Known rows, with every way that one mark hangs from another
{Q_104 Q_188 {Q_345 Q_723}}: [-52  36  38 -18 -41   8 -33  23 -23  15  -3   7 -23  -2  30   2  46 -28
  41  -2  18 -13 -27]
{Q_563 {Q_723 {Q_345 {Q_104 {Q_188 Q_833}}}}}: [-39  25 -17 -66  24 -30   7 -10  -3   0  21 -47  19  -2  43  17  49 -16
  39 -27  -8  -2 -17]
{Q_563 {Q_723 Q_345}}: [  8 -10  -7 -55   6 -32 -17  13  23 -12  12 -30  -1 -21   8  -5  17 -41
  29 -23  14 -51 -41]
{Q_563 {Q_723 {Q_345 Q_104}}}: [-10 -12 -16 -62   9 -29 -24   7  19   9  13 -37  16 -17  35  -2  29 -27
  30 -33   3 -46 -27]
{Q_723 Q_345 Q_563}: [ -7  42   4 -43 -11 -64 -39  43  31 -28  -4 -17  15 -19   8 -20  -7 -14
  45 -21   6 -45 -38]
{Q_563 Q_723}: [  6 -31 -13 -53   3  -6 -30  14  25   4  12 -11 -29 -22  11 -14   8 -37
  20 -10  25 -47 -31]
{Q_569 Q_995}: [  3  -6  23 -31 -33 -37 -68  52  52   0 -31  -7 -22 -51   0 -15   4 -32
  17   7  24 -49 -52]
{Q_104 {Q_188 {Q_97 Q_719}} {Q_345 {Q_723 Q_563}}}: [-15  40  40   7 -16 -26  12  21 -21   6  10   0 -22   2  71  10  51  46
  37 -17   7   3 -41]
{Q_70 {Q_188 {Q_97 Q_719} {Q_104 Q_345} Q_833}}: [ 24  21 -18 -29  -4  11   6 -21 -25 -24  46  -9 -15   6  14  11  53  52
  -2  51  15  -1 -36]
{Q_97 {Q_188 {Q_569 Q_995} Q_833} Q_719}: [ 17 -18  25  10  18 -16 -16  18  58 -24   7 -20 -33 -55  31   5  25  35
 -39   7  -6 -13 -20]
{Q_719 {Q_97 {Q_188 {Q_104 Q_345} {Q_569 Q_995}}}}: [-30   5  38   9 -30 -10   7  29  11 -21 -17 -27   5  -1  32 -17  47   6
 -31  30 -11  -4 -34]
{Q_70 {Q_188 {Q_97 Q_719} Q_833}}: [ 60 -18 -10 -38   0 -16 -15   1  14 -18  37   9 -51 -29  -1   1  20  31
  24  49  19 -26 -19]
{Q_70 {Q_188 {Q_97 Q_719} Q_569 Q_833}}: [ 71 -37 -16 -21  13 -14   1 -14  -5 -20  29  17 -65 -25  20  -6  16  51
   0  60   5 -14 -13]
{Q_97 {Q_188 Q_104 Q_833} Q_719}: [-23  14 -21 -40  37  19 -17  -1  41 -29  61 -20  -7  -8  12  10  27  18
 -28   5   4   0   0]
{Q_719 {Q_97 Q_188}}: [-18 -15  30 -31 -23 -20 -26  51  45 -18  19   0 -27 -12 -14 -25  17 -40
  24  20   8 -41   2]
{Q_345 {Q_104 {Q_188 Q_833}}}: [-54  29 -11 -56   0 -12 -42  17   3   8  12  -5 -11  -4  28   3  32  -9
  34   6   1  -4  -3]
{Q_723 {Q_345 {Q_104 Q_188}} Q_563}: [-65  71   7 -55  -8 -64 -41  49  10  -5 -12 -22  33  -6  44 -17  21  -6
  56 -41 -13 -26 -25]
{Q_97 {Q_188 Q_833}}: [-21   3  -1 -34   4  -3 -19  17  42 -26  16 -11 -22 -19  -4  -5   5 -11
  15  15  18 -22   7]
{Q_345 {Q_104 {Q_188 Q_97}} Q_723}: [-26 -15   5 -45 -15 -17 -10   5 -16  38 -12   7 -31   0  66   9  22  -1
  56   7  10   2   0]
{Q_345 {Q_104 {Q_188 {Q_97 Q_719} {Q_569 Q_995}}}}: [ -7 -15  26  -5   5 -45 -23  34  11  21 -31  -2 -32 -33  83   4  49  44
 -12  -1 -19 -12 -45]
{Q_345 {Q_104 {Q_188 Q_833}} {Q_723 Q_563}}: [-36  32 -10 -47  -2 -21 -14  -6  -6  18  16 -12  -4  -2  62   6   7  17
  60  -7   1  26  12]
{Q_345 {Q_104 Q_188} Q_723}: [-48   4   8 -54 -19  -2 -51  17  -3  38   3   8 -20 -12  50  -2  23 -28
  48  -9   8 -10   3]
{Q_833 {Q_188 {Q_97 Q_719} {Q_104 Q_345} Q_569}}: [-26  20 -16   0  -1   4  -3   4 -18 -13  15 -12  -4  20  60  25  62  43
 -47  41  -8  -3 -48]
{Q_97 Q_188}: [-34  -2  14 -38 -10  -6 -44  45  48 -16  -1   1 -22 -26  -1 -23   3 -30
  17  -3  18 -50  -4]
{Q_97 {Q_188 Q_104 Q_569 Q_833} Q_719}: [-11  -5 -27 -22  51  20  -2 -18  22 -31  51 -12 -19  -5  33   4  22  39
 -51  16 -12  10   6]
{Q_995 Q_569}: [-25 -28  -7 -31  -6 -16 -74  59  29  -4  -8   3 -38 -26 -29 -19 -26 -71
  28  14   6 -55  -2]

Rows
[ -4  -5  -7 -23 -20  12  11 -23 -34  11   5  -6 -14  22  45  15  25  13
  18  30  24   8 -31]  {Q_188 Q_97 {Q_104 {Q_345 Q_723}}}
[-18  45  16  -4 -19 -28  45 -12 -39  -3  -5 -16 -17  20  60  18  28  43
  61  15  12  36 -24]  {Q_104 {Q_188 Q_97 Q_833} {Q_345 {Q_723 Q_563}}}
[-38  18  33  -2 -29   9 -18   9 -41  13 -14  15 -36   2  52  -5  41  -8
  18   9   4  -3 -22]  {Q_104 {Q_188 Q_569} {Q_345 Q_723}}
[ 24 -22  16   4 -13 -46 -28  40  42  -5 -26 -12 -34 -42  52  21  31  25
 -29  38  -2 -26 -56]  {Q_833 {Q_188 {Q_97 Q_719} {Q_569 Q_995}}}
[  1  -7  -5  -9  35  -1  -5  -4  45 -27  18 -31 -12 -32  40   9  24  43
 -59  13 -12  12 -19]  {Q_97 {Q_188 Q_104 {Q_569 Q_995} Q_833} Q_719}
[-31  12 -39 -60 -11 -14 -19  17  13 -11  -3 -13  -2  16  24  17   9 -12
   6  49  16  -9 -27]  {Q_833 {Q_188 Q_97 Q_104}}
[-50  21  -3 -69  10 -32 -18  19   2  10   3 -35  17  -7  46   0  47 -33
  41 -45  -6 -31 -27]  {Q_563 {Q_723 {Q_345 {Q_104 Q_188}}}}
[-48  28   4 -51 -16 -24 -40  23  -1  29  -3  -1  -4  -9  65 -13   6  -2
  61 -24   3  -1   2]  {Q_345 {Q_104 Q_188} {Q_723 Q_563}}
[-41  58 -14 -36  20 -59   1   6 -14 -16  -4 -27  21   5  63  -4  19  32
  32 -12 -30  12 -10]  {Q_723 {Q_345 {Q_104 {Q_188 Q_569 Q_833}}} Q_563}
[-39  21 -24 -15 -18  -1   6   1 -30 -14 -17 -12   1  33  52  16  37  22
 -22  56   2   1 -41]  {Q_833 {Q_188 Q_97 {Q_104 Q_345} Q_569}}
[  9 -12  36   1   3 -47 -15  39  18  -1 -33   4 -50 -35  57   0  38  31
 -13   8  -8 -15 -59]  {Q_104 {Q_188 {Q_97 Q_719} {Q_569 Q_995}}}
[-74  58 -15 -40 -35  12 -51  29   1 -11   7 -20  25  15  15  12  45 -25
  -7  30  15 -20 -41]  {Q_833 {Q_188 {Q_104 Q_345}}}
[ -6 -10  15 -28  -8 -16   0  23  39 -29  37 -11 -27  -7 -16  -7  17 -22
  23  39   5 -14  12]  {Q_719 {Q_97 {Q_188 Q_833}}}
[-26  -4 -36 -37  33  14   7 -20  11 -31  20 -15 -15   6  26  -6  -1  17
 -26  31  -2  14  13]  {Q_97 {Q_188 Q_104 Q_569 Q_833}}
[ 23  -2 -13  -5  11  20  29 -48 -28   1  56 -17 -19  19  50  43  50  52
  -8  34  13  32 -29]  {Q_188 {Q_97 Q_719} {Q_104 {Q_345 Q_723}} Q_833}
[ 38 -43   1  -4  16 -23 -17  13  12  -5  10  19 -59 -18  38  -5  18  33
 -18  23   2 -33 -35]  {Q_188 {Q_97 Q_719} Q_569}
[-13  43 -22 -23  -7   8   9 -33 -24  -8  33 -26  14  19  41  12  12  30
  23  18  15  33 -18]  {Q_188 {Q_104 {Q_345 {Q_723 Q_563}}} Q_833}
[  9 -21   8 -11 -31 -52 -17  35  30  -6 -58 -14 -28 -30  45  11   7   5
  -4  51   7 -21 -49]  {Q_833 {Q_188 Q_97 {Q_569 Q_995}}}
[ 10 -20  -5 -10   3 -24 -23  26  21  -9   7   7 -40 -15  44  16  28  21
 -22  40  -3 -26 -32]  {Q_833 {Q_188 {Q_97 Q_719} Q_569}}
[-52  76  -8 -53   7 -62 -14  21   4 -15   7 -34  35   1  42   1  23  12
  55 -23 -15   3 -15]  {Q_723 {Q_345 {Q_104 {Q_188 Q_833}}} Q_563}
[-25  38  -9 -28 -22   5 -17  -4 -18   2  15 -14  12  13  44  -6   9  11
  23   0  17   6 -28]  {Q_188 {Q_104 {Q_345 {Q_723 Q_563}}}}
